Known rows, with every way that one mark hangs from another:
U[G[X] J[B]]: [-.07,.10,-.26,.02,-.08,.07,-.36,.12,.00,.10,-.02,-.04,.18,-.17,.17,.34,.13,-.18,.12,-.05,.10,.05,.15,-.03]
E[B[G[X]] V W[J]]: [.01,.15,-.24,-.30,.02,-.08,-.56,.20,.05,-.02,.29,-.07,-.07,.07,.26,.46,-.14,-.04,.04,-.04,-.25,.33,-.23,.12]
E[B[G[X]] W]: [.03,.09,-.31,-.20,-.06,-.27,-.31,.11,.05,.04,.32,-.12,.02,.06,.30,.35,-.08,-.02,-.02,-.05,-.06,.28,-.03,-.03]
U[J]: [-.02,.07,.06,.09,-.01,.00,.06,.06,-.03,.05,.07,-.11,.06,-.11,.07,.20,.00,.06,.10,-.08,.07,.03,.02,-.07]
B[E[V W[J]] G[X]]: [.04,.11,-.20,-.27,.09,.11,-.52,.30,-.04,-.03,.23,-.04,-.09,.14,.18,.24,.03,-.10,.14,-.03,-.30,.29,-.29,-.14]
J[B[E[V] G] W]: [.03,.09,-.40,.07,-.02,.11,-.52,.30,-.21,.05,-.01,-.22,-.01,.07,.11,-.16,.27,-.06,.21,-.14,-.08,.02,-.42,-.18]
E[B[G] V W[J]]: [-.02,.13,-.11,-.21,.06,-.05,-.45,.18,.00,-.06,.18,-.07,-.08,.17,.21,.30,-.24,.04,.07,-.06,-.19,.27,-.32,.04]
J[B[G] W]: [.02,.05,-.43,.07,-.11,-.03,-.47,.16,-.12,.07,.05,-.23,.06,-.02,.17,.10,.20,-.02,.09,-.29,.20,-.10,-.31,-.19]
U[E[V W] G J]: [-.11,.19,.02,.17,.08,.12,.02,.19,-.14,.01,.03,-.05,.07,.16,-.13,.07,-.09,-.06,.22,.05,-.20,.24,.00,-.14]
X[G[W[J]]]: [-.12,.01,.08,-.05,-.01,.24,-.40,-.09,-.06,.05,.09,-.12,.05,-.22,.10,.56,.13,-.02,.01,-.15,.03,-.01,-.07,.05]
W[J[B]]: [-.05,.03,-.15,-.07,.04,.24,-.59,.12,-.03,-.03,.06,-.14,.01,-.22,.15,.24,-.04,-.03,.05,-.18,.19,-.18,-.08,.03]
B[E[V] G[W[J]]]: [-.03,.09,.07,-.20,-.03,.25,-.47,.19,-.09,-.03,.12,-.09,-.03,.02,.12,.31,.23,.03,.16,-.05,-.23,.01,-.46,-.16]
W[J[B[E[V]]]]: [-.04,.07,-.15,-.07,.13,.38,-.65,.26,-.10,-.04,-.02,-.14,-.06,-.13,.07,-.02,.06,-.06,.18,-.03,-.09,-.11,-.17,.05]
X[G[W[J[B]]]]: [-.11,.01,-.11,-.01,-.01,.26,-.74,-.05,-.10,.07,.01,-.18,.08,-.32,.11,.50,.24,-.10,.05,-.14,.15,-.10,-.09,.12]
G[W[J] X]: [-.04,.05,-.09,-.23,-.07,.12,-.40,.06,.01,.04,.22,-.15,.04,-.34,.15,.54,.13,-.03,-.01,-.10,-.03,-.11,-.08,.08]
G[W[J[B[E[V]]]] X]: [-.02,.09,-.25,-.19,.00,.28,-.74,.26,-.11,.05,.09,-.21,.01,-.37,.12,.22,.33,-.14,.14,.02,-.19,-.16,-.17,.14]
G[W[J[B[E]]] X]: [-.01,.00,-.24,-.22,-.07,.27,-.74,.18,-.05,.04,.13,-.21,.04,-.39,.13,.32,.34,-.14,.06,.00,.02,-.19,-.03,.03]
V[E[B W[J]]]: [-.06,.08,-.20,-.15,.09,-.04,-.23,.04,.06,-.10,.25,-.17,-.09,-.08,.20,.12,-.27,.12,-.03,.04,-.04,.23,-.12,.19]
J[B[E G] W]: [.05,.00,-.40,.05,-.09,.10,-.50,.23,-.15,.05,.03,-.21,.03,.05,.15,-.06,.27,-.06,.14,-.17,.13,-.04,-.28,-.28]
E[B[G] W]: [.00,.08,-.16,-.11,.00,-.22,-.22,.10,-.01,-.01,.24,-.13,.00,.13,.25,.23,-.16,.06,.01,-.06,-.02,.23,-.15,-.09]
J[B[E[V W] G[X]]]: [.05,.13,-.46,-.10,.06,-.01,-.63,.35,-.13,.03,.18,-.17,-.01,.04,.21,.00,.22,-.16,.18,.01,-.23,.16,-.28,-.13]
U[E[V]]: [-.09,.17,-.08,.08,.08,.21,-.08,.18,-.11,-.04,.14,-.15,-.01,-.02,-.11,.04,-.05,.07,.15,-.02,-.13,-.16,.03,-.08]
B[G[W X]]: [-.03,.09,-.16,-.18,-.16,-.09,-.29,.08,-.02,.07,.26,-.15,.10,-.14,.23,.56,.30,-.01,.04,-.14,-.03,-.07,-.17,-.16]

Rows:
[.03,.03,-.27,-.03,.04,.01,-.52,.26,-.13,-.01,.11,-.18,.02,.07,.21,-.03,.14,-.07,.14,-.06,.03,.09,-.24,-.26]  J[B[E[W] G]]
[-.09,.11,-.11,-.26,-.15,-.07,-.43,-.02,.07,-.08,.25,-.16,-.02,-.09,.23,.55,.09,.17,.00,-.03,.00,.03,-.33,.03]  V[E[B[G[W[J]]]]]
[-.01,.07,-.33,-.23,-.09,.13,-.83,.16,.05,-.02,.19,-.06,.02,-.12,.25,.59,.12,-.10,.05,-.21,.17,-.08,-.11,-.10]  W[J[B[G[X]]]]
[-.05,.11,-.22,-.20,.00,-.13,-.37,.05,.08,-.13,.32,-.10,-.09,.12,.26,.34,-.19,.13,.00,-.03,-.03,.30,-.28,-.01]  V[E[B[G] W[J]]]
[.00,.14,-.14,-.18,-.06,.03,-.33,.23,-.09,.06,.20,-.16,.03,-.05,.15,.26,.38,-.03,.15,.01,-.32,.01,-.28,-.13]  B[E[V] G[W X]]
[.00,.14,-.34,-.16,-.07,.06,-.67,.26,-.13,.07,.16,-.21,.06,-.19,.18,.19,.49,-.11,.18,.01,-.22,-.11,-.28,-.09]  J[B[E[V] G[W X]]]
[-.04,.10,-.08,-.15,.16,.00,-.33,.15,-.02,-.02,.14,-.15,-.09,-.02,.15,.10,-.31,.03,.03,.00,-.22,.25,-.20,.25]  E[B V W[J]]
[-.02,.13,-.38,-.30,-.05,-.18,-.45,.08,.13,-.08,.39,-.09,-.07,.04,.32,.44,-.10,.02,-.04,.01,-.09,.35,-.14,.06]  V[E[B[G[X]] W[J]]]
[-.03,.09,-.08,.05,-.18,-.09,-.44,.10,-.08,.10,.08,-.21,.15,-.18,.16,.44,.37,.00,.15,-.12,.16,-.12,-.29,-.18]  U[J[B[G[W]]]]
[.01,.10,-.32,-.23,-.01,.26,-.87,.30,-.03,-.03,.13,-.06,-.04,-.03,.18,.30,.22,-.14,.17,-.07,-.12,.00,-.22,-.10]  W[J[B[E[V] G[X]]]]
[.00,.07,-.02,-.10,.21,.25,-.30,.25,-.12,-.05,.08,-.13,-.10,.03,.06,-.09,-.13,-.01,.13,.01,-.27,.22,-.26,-.01]  B[E[V W[J]]]
[.06,.03,-.18,-.28,.00,.09,-.51,.23,.03,-.03,.27,-.03,-.06,.11,.21,.38,.04,-.11,.07,-.09,-.10,.26,-.14,-.25]  B[E[W[J]] G[X]]
[-.06,.04,.03,-.26,-.16,.00,-.50,.02,.04,-.01,.18,-.12,.02,-.07,.22,.61,.05,.09,.00,-.10,.04,-.01,-.21,-.02]  E[B[G[W[J]]]]
[-.06,.05,.06,-.22,-.11,.10,-.44,.05,-.02,-.02,.18,-.09,.03,-.07,.17,.60,.14,.06,.05,-.20,.06,-.09,-.34,-.18]  B[G[W[J]]]
[.00,.04,-.10,-.23,-.01,-.08,-.46,.11,.06,-.06,.22,-.07,-.06,.14,.25,.40,-.23,.04,.00,-.12,.02,.26,-.19,-.06]  E[B[G] W[J]]
[.08,.03,-.55,-.05,-.14,.04,-.58,.25,-.09,.10,.12,-.19,.04,-.05,.19,.06,.37,-.14,.11,-.15,.07,.01,-.16,-.23]  J[B[E G[X]] W]
[.04,.08,-.59,-.02,-.15,-.08,-.56,.18,-.08,.11,.17,-.20,.07,-.09,.23,.25,.27,-.11,.07,-.26,.15,-.03,-.18,-.13]  J[B[G[X]] W]
[-.04,.12,-.18,-.04,-.03,.13,-.58,.24,-.20,.03,.03,-.23,.05,-.09,.13,.09,.41,.00,.21,-.02,-.15,-.14,-.41,-.15]  J[B[E[V] G[W]]]
[.03,.02,-.17,.12,.06,.01,-.27,.23,-.12,.07,.04,-.22,.05,-.11,.07,-.13,.11,-.09,.16,.04,.01,.15,-.02,-.11]  U[J[B[E[W]]]]
[-.16,.10,.04,.01,-.09,.25,-.09,.06,-.10,.00,.06,-.12,.13,-.05,-.07,.32,.12,.00,.09,-.02,.01,-.19,.10,-.20]  U[E G[W]]
[-.18,.18,.01,.04,-.02,.28,-.11,.14,-.15,.00,.01,-.12,.10,-.03,-.10,.19,.13,-.01,.16,.04,-.20,-.16,-.09,-.11]  U[E[V] G[W]]
[-.02,.20,-.35,-.13,-.02,-.12,-.35,.25,-.02,.00,.37,-.14,-.02,.16,.05,.26,-.05,-.03,.08,.06,-.24,.21,.04,-.03]  U[E[B[G[X]] V W]]
[-.07,.13,.03,-.24,-.08,.01,-.52,.10,-.01,-.02,.14,-.12,-.02,-.03,.18,.51,.05,.09,.06,-.07,-.16,.01,-.37,.08]  E[B[G[W[J]]] V]
[-.09,.16,-.13,.03,.03,.11,-.14,.15,-.05,-.02,.14,-.17,-.03,-.01,-.07,.03,-.13,.09,.09,.09,-.16,-.09,.18,.10]  U[E[B V]]
[.07,.11,-.56,-.02,-.07,.06,-.61,.33,-.15,.10,.10,-.21,.01,-.03,.15,-.05,.36,-.15,.18,-.10,-.15,.05,-.29,-.12]  J[B[E[V] G[X]] W]
[.03,.06,-.25,-.32,-.05,-.12,-.53,.13,.11,-.01,.33,-.06,-.04,.04,.29,.54,-.16,-.05,-.03,-.08,-.03,.30,-.08,.00]  E[B[G[X]] W[J]]
[-.02,.14,-.14,-.35,-.13,-.04,-.60,.11,.05,.03,.25,-.11,.00,-.10,.22,.65,.14,.00,.04,-.05,-.21,.08,-.26,.14]  E[B[G[W[J] X]] V]
